Each row was made from one small tree. Brackets hold a mark, then the marks that hang from it, in alphabetical order. Every link used is in the known rows. Write each row's tree.
(in the rows, 128 means zero)
Known rows:
{mafa tuvat}: [135 106 118 133 149 145 115 127 133 117 171 116 103 128 116 126 128  78]
{pefov {tuvat mafa {nevu ruba}}}: [147 113 112 164 184 118 109 161 163 129  64 151 159 126 159 103 124 126]
{tuvat mafa {nevu {ruba zosam}} pefov}: [130 126 187 116 158 147  98 187 202 116  74 139 136 163 170  96 139 139]
{mafa {tuvat {nevu {ruba botas}} pefov}}: [135 106 147 118 174 135 100 150 191 108 168 119 121 130 158 111 133  85]
{ruba nevu}: [ 87 121  80 100 129 138 109 108 135 122 123 125 134 111 139  65 119 127]
{ruba {botas mafa} nevu zosam}: [ 50 106  61 121 125 147  89  93 156 116 139 131 162 179 159  66 102 133]
{pefov tuvat}: [150 117  95 160 173  91 123 139 119 137 105 124 169 131 124 125 123 147]
{mafa {tuvat {nevu {ruba zosam}} pefov}}: [133 106 177 121 172 142  97 149 173 112 170 120 130 153 146 114 132  89]
{nevu ruba}: [120 115 159 121 133 154 126 135 162 102 135 107 125 110 171 126 119 133]
{tuvat mafa nevu pefov}: [141 137 153 123 159 128 100 180 184 135  71 150 126 150 149  90 154 127]
{pefov {tuvat mafa}}: [151 120  76 163 173 108 115 159 127 134  69 128 151 134 125 116 130 139]
{zosam ruba}: [101 120 123 125 136 118 151 121 159 112 134 137 132 111  87 147 127 131]
{nevu {ruba botas}}: [114 109 110 114 133 148 125 134 187  91 132 111 127 105 186 129 115 131]
{pefov {tuvat mafa nevu}}: [151 120  99 166 182 105 109 157 148 142  58 163 159 133 139 106 129 123]
{nevu {ruba {botas {mafa tuvat}} zosam}}: [ 95  97 137 137 135 166 107 127 180  94 161 107 138 157 178 126 108 121]
{botas {mafa tuvat} {ruba nevu}}: [ 65 106 147 165 148 167  87 123 138 116 206 104 133 138 192  67 134  76]
{nevu {ruba botas zosam}}: [101 103 124 110 130 150 118 134 177  87 129 113 145 145 179 137 106 140]
{ruba botas}: [115 119  61 118 132 123 126 128 167 112 124 132 130 123 153 133 124 126]
{botas mafa ruba}: [ 91 125 189 184 131 149 107 137 131 127 177 116 143 151 192 111 141 113]
{botas mafa {ruba zosam}}: [ 80 119 200 177 126 153 102 135 120 125 178 117 161 189 184 119 131 120]
{tuvat mafa {nevu ruba} pefov}: [136 129 175 120 162 144 101 185 208 118  74 137 126 136 179  91 147 133]

Write each row's tree:
[ 63 120 155 162 132 156  96 123 135 123 174 113 148 138 200  67 133 111]  {botas mafa {ruba nevu}}
[ 93 104 142 139 130 158 113 124 175  97 144 110 148 157 182 126 108 136]  {nevu {ruba {botas mafa} zosam}}
[118 113 129 122 141 164 101 160 202 106  64 169 124 137 186 104 123 103]  {tuvat mafa {nevu {ruba botas zosam}}}
[140 108 169 123 173 138 101 148 178 113 172 118 119 134 150 111 137  86]  {mafa {tuvat {nevu ruba} pefov}}
[135 128 199 116 162 123 109 159 194 123 127 128 149 137 177 105 137 140]  {tuvat {nevu ruba} pefov}
[144 110 121 162 182 121 104 162 157 128  62 152 167 145 157 108 120 130]  {pefov {tuvat mafa {nevu {ruba zosam}}}}
[ 56 109  62 122 139 129 130  99 193 107 142 134 141 107 118  97 119 129]  {zosam {ruba {botas mafa} nevu}}
[140 111 141 159 183 105 111 141 148 132  99 146 185 144 158 118 114 135]  {pefov {tuvat {nevu {ruba zosam}}}}
[ 90 111  99 140 150 121 136 122 195 108 160 124 133 128 102 138 133 123]  {zosam {ruba {botas {mafa {tuvat pefov}}}}}
[ 86 104 196 181 140 163  93 136 123 115 207 110 144 189 174 119 133  86]  {botas {mafa tuvat} {ruba zosam}}
[ 56  98 162 158 140 167  80 120 128 112 206 109 148 179 184  74 125  84]  {botas {mafa tuvat} {ruba nevu zosam}}
[141 114 156 125 173 126 104 145 163 126 167 129 122 143 129 112 140  83]  {mafa {tuvat nevu pefov}}
[132 124 143 115 165 141  99 188 227 110  72 141 125 134 190  92 145 131]  {tuvat mafa {nevu {ruba botas}} pefov}
[106 104 132 140 149 152 111 136 197  98 163  93 126 126 186 118 123 123]  {nevu {ruba {botas {mafa {tuvat pefov}}}}}
[ 95 103 111 151 140 144  98 116 162 120 159 141 150 196 144 125 114 100]  {ruba {botas {mafa {tuvat nevu}}} zosam}
[105 103 125 145 142 158 115 126 190  97 161 104 122 119 186 115 118 113]  {nevu {ruba {botas {mafa tuvat}}}}
[ 95 110 195 189 153 159  94 137 147 125 202 127 133 149 195 102 143  65]  {botas {mafa {tuvat nevu}} ruba}
[ 53  95  54 119 135 154  83  93 160 111 161 124 154 178 150  68 103 106]  {ruba {botas {mafa tuvat}} nevu zosam}
[ 53 115 172 158 126 164  88 119 125 122 174 118 164 177 193  76 124 121]  {botas mafa {ruba nevu zosam}}
